Each row comes from the steps of one walk. Every step used is in the known rows, and no mark comes twice. Write the walk behind each row, first mark first.
Known rows
gutod -> gunu -> parov -> nimib: [ 3.40 -0.52 -6.32 -1.40  1.61  3.07  1.80  1.60  2.90 -1.63 -0.45 -1.42
  3.83 -0.98 -1.12 -1.44 -1.49 -1.93  1.90 -1.99]
gopud -> sivib -> parov -> nimib: [ 0.63  1.03 -2.99 -0.09  1.20 -0.36  1.70  4.11 -0.89 -0.43  0.79 -3.39
  4.50  0.57 -1.19  0.91 -2.29 -1.74 -0.83 -6.18]
nimib -> zinili -> sivib -> gunu -> parov: [ 1.85 -1.26 -1.09 -1.14  2.18  2.34 -0.07  2.48  3.55  0.52 -3.96 -1.45
  3.82 -0.60  0.30 -1.20  2.73 -3.03  6.49 -0.61]
gunu -> parov -> nimib: [ 3.20 -0.35 -5.29 -1.55  1.36  2.27  2.36  0.84  2.12 -2.12  1.05 -1.95
  3.29  0.10 -1.58 -0.93 -0.40 -1.57  1.02 -0.35]
zove -> sivib -> nimib: [ 0.35  1.39 -0.08  1.08  1.21  0.99  1.00  3.44  1.29 -1.34 -0.67  0.71
  1.08  0.55  0.65  1.41  3.16 -2.55  1.42 -1.46]
gutod -> gunu: [ 0.94  0.05 -3.27  0.07  1.13  0.47 -0.94  1.50  2.66  0.32 -3.64 -0.20
  1.69 -2.54  2.61  0.65 -0.91 -1.56 -0.20 -4.44]
sivib -> gutod -> gunu: [ 0.13  0.28 -3.31  0.49  0.85 -0.46 -0.85  1.50  2.38  1.03 -3.50 -0.92
  2.94 -2.65  2.44  1.69 -0.90 -1.72  1.92 -8.29]
parov -> nimib -> zinili -> sivib: [ 0.93 -0.17  0.42  0.83  0.89 -0.41  0.91 -1.13 -0.49  2.49 -2.89 -3.34
  1.84  1.43 -1.03 -1.09  3.84 -3.31  4.15 -2.64]
parov -> nimib: [ 2.12  0.50 -4.55 -0.21 -0.12 -0.32  2.10  0.34  0.64 -1.28  0.51 -2.24
  2.28  0.60 -1.33  0.66 -0.20 -2.01 -2.74 -3.05]
gopud -> sivib -> gutod -> gunu -> zinili: [ 0.56  3.35 -0.36  1.46  0.00  2.14 -0.70  1.25 -0.12  1.08 -2.75 -4.52
  2.24 -0.39 -0.26  0.59 -3.83 -3.59  1.24 -6.80]
nimib -> zinili -> sivib -> gutod -> gunu -> parov: [ 1.78 -1.05 -2.80 -1.23  2.85  3.18 -0.17  1.31  3.53  0.83 -3.34 -1.49
  3.83 -2.16  1.17 -1.34  0.95 -1.59  8.15 -2.61]
gutod -> gunu -> parov: [ 2.54 -1.17 -3.81 -1.94  3.02  3.68 -0.34  1.85  4.37 -0.94 -2.04  0.01
  2.79 -2.47  1.58 -1.34 -0.36 -0.75  4.75  0.40]
zove -> sivib -> nimib -> zinili: [ 0.38  3.55 -0.70  1.10 -0.65  0.58  1.84  2.87 -0.58  1.27 -4.21 -3.07
  0.14  0.11 -0.41  1.89  5.26 -2.15 -0.02 -0.85]
gopud -> sivib: [-2.18  1.15 -0.55 -0.85 -0.69 -1.90 -0.75  1.29 -1.58 -0.83  1.13 -2.67
 -0.96  0.74  4.01 -0.12 -0.72 -3.11  1.85 -1.63]
nimib -> zinili: [ 0.53  2.92 -1.36  0.22 -1.19 -0.99  1.27  0.53 -0.74  1.92 -4.03 -4.35
 -0.10 -0.49  0.07  2.08  4.13 -0.94 -2.56 -0.65]
zove -> sivib -> gunu -> zinili: [ 0.89  3.17  1.78  1.58 -0.04  1.38 -0.37  2.43  0.34 -0.56 -3.31 -3.17
  1.84  1.71 -2.71  1.52 -0.79 -2.08 -1.41 -3.99]
nimib -> zinili -> sivib: [ 0.29 -0.21  1.94  0.82  1.15 -0.76 -0.13 -1.31 -0.30  2.83 -3.45 -2.81
  0.91  1.01  0.38 -0.56  4.63 -2.77  4.54 -1.77]
zinili -> sivib -> gutod -> gunu -> parov -> nimib: [ 2.81 -1.26 -5.27 -0.95  2.00  2.55  1.52  0.99  2.80 -0.81 -0.59 -1.66
  4.82 -0.57 -1.23 -1.76 -1.15 -2.62  5.10 -4.26]

Write each row's walk
[ 1.89 -0.54 -1.79  0.50  2.81  0.10  1.60  2.88  0.40  0.74 -0.29 -2.34
  5.60  0.77 -2.44  0.63 -0.47 -1.45  0.59 -6.32] | zinili -> sivib -> parov -> nimib
[ 1.36 -0.20  2.59  1.66  2.39  2.06 -1.28 -1.08  0.89  1.98 -2.94 -2.23
  2.34  0.85 -0.43 -1.76 -0.32 -3.93  5.36 -3.92] | gutod -> gunu -> zinili -> sivib
[ 0.08 -0.13  0.53  1.17  0.06 -1.40 -0.48  2.50  1.65  2.44 -6.45 -2.21
  3.06  0.15  0.40  0.88  3.58 -4.67  2.44 -5.84] | nimib -> zinili -> sivib -> gunu
[ 2.07  2.30 -5.06 -0.45 -0.70  1.41  2.43  1.44  0.35  1.49 -3.97 -4.96
  2.84 -1.02 -1.63  0.34  1.97 -1.74  1.05 -3.35] | sivib -> gutod -> gunu -> parov -> nimib -> zinili
[ 2.15  2.93 -0.49  1.42  0.56  3.01 -0.51  0.82  0.91  0.73 -3.34 -3.50
  1.81 -0.66 -1.19  0.33 -3.02 -2.64 -1.40 -3.73] | gutod -> gunu -> zinili
[ 1.24  3.39 -1.78  1.16 -1.12  0.65  2.08  2.77 -0.19  2.53 -4.75 -3.90
  0.96 -0.89  0.11  2.07  4.65 -4.01 -1.36 -1.42] | sivib -> nimib -> zinili
[-1.56  0.94 -1.31  0.00 -1.17 -2.27 -0.92  4.22  0.72 -0.14 -3.31 -2.05
  1.78  0.04  2.95  1.18 -0.28 -5.08  0.48 -5.90] | gopud -> sivib -> gunu
[ 1.83 -1.86 -2.73 -1.42  3.38  3.11 -0.58  1.13  4.18  0.08 -2.14 -0.35
  3.99 -2.09  1.46 -1.54  0.12 -1.51  8.36 -2.68] | zinili -> sivib -> gutod -> gunu -> parov
[ 2.00  0.79  0.88  2.39  2.04  3.50  0.27  2.37  1.83  2.11 -3.24 -1.19
  3.39 -0.15  0.07 -0.81  0.95 -7.48  4.91 -4.11] | gutod -> gunu -> zinili -> sivib -> nimib
[ 1.47 -0.69 -0.07  0.19  1.58  0.86  1.04 -0.89  0.24  1.99 -2.69 -3.19
  2.36  1.12 -1.19 -1.90  3.74 -3.07  5.94 -1.29] | gunu -> parov -> nimib -> zinili -> sivib
[ 3.01 -0.43 -5.55 -1.28  0.76  1.97  2.11  2.44  2.77 -1.71 -0.83 -1.95
  4.46 -0.10 -1.71 -0.54 -0.43 -2.83  0.86 -2.63] | sivib -> gunu -> parov -> nimib
[ 1.02  0.16  3.81  1.58  4.60  1.03 -0.56  3.47 -0.03  2.79 -2.02 -2.72
  5.62  0.56 -2.01  1.23 -0.23 -0.94  2.46 -5.95] | gunu -> zinili -> sivib -> parov
[ 2.28  2.34 -4.45 -0.70 -0.62  1.40  2.89  0.98  0.01  0.82 -2.90 -4.91
  1.76 -0.16 -2.01  0.19  2.77 -1.45 -0.42 -0.26] | gunu -> parov -> nimib -> zinili
[ 2.23  0.43 -0.95  0.98  2.66  1.20  1.59  2.74 -0.11  1.04 -0.53 -3.40
  5.70  1.19 -3.66  0.37 -1.40 -2.06  0.29 -6.45] | gunu -> zinili -> sivib -> parov -> nimib
[ 2.44  0.28 -1.78  1.12  2.83  1.77  1.33  3.23  0.47  1.20 -1.60 -3.04
  6.18  0.44 -3.33  0.04 -2.24 -2.18  0.99 -7.68] | gutod -> gunu -> zinili -> sivib -> parov -> nimib
[ 0.22 -0.16 -0.63  0.36  1.07 -0.71  0.91 -0.45  0.33  2.25 -1.84 -3.66
  3.77  0.54 -0.52  0.51  3.02 -2.73  6.88 -6.56] | gunu -> parov -> nimib -> zinili -> sivib -> gutod
[ 0.33 -0.04  2.66  1.04  3.85 -0.38 -0.05  3.78 -0.17  3.70 -3.55 -2.97
  4.99 -0.17 -0.92  1.69  2.37 -0.25  2.64 -5.46] | nimib -> zinili -> sivib -> parov
[ 2.42 -0.26 -4.74 -1.23  1.04  1.90  1.94  2.59  2.46 -2.62 -0.37 -1.28
  3.81  0.67 -2.17 -0.63 -0.03 -1.48  1.78 -2.13] | zove -> sivib -> gunu -> parov -> nimib
[ 2.06  0.55 -3.34  0.16  1.84  0.00  2.06  3.64  0.35 -0.12 -0.01 -2.74
  5.17  0.07 -2.49  1.85 -1.05 -0.65 -2.81 -5.94] | sivib -> parov -> nimib
[ 1.58  3.09 -0.52  1.68  0.46  2.29 -0.49  0.69  0.71  1.23 -3.26 -3.97
  2.71 -0.77 -1.28  1.14 -3.04 -2.77 -0.08 -6.65] | sivib -> gutod -> gunu -> zinili
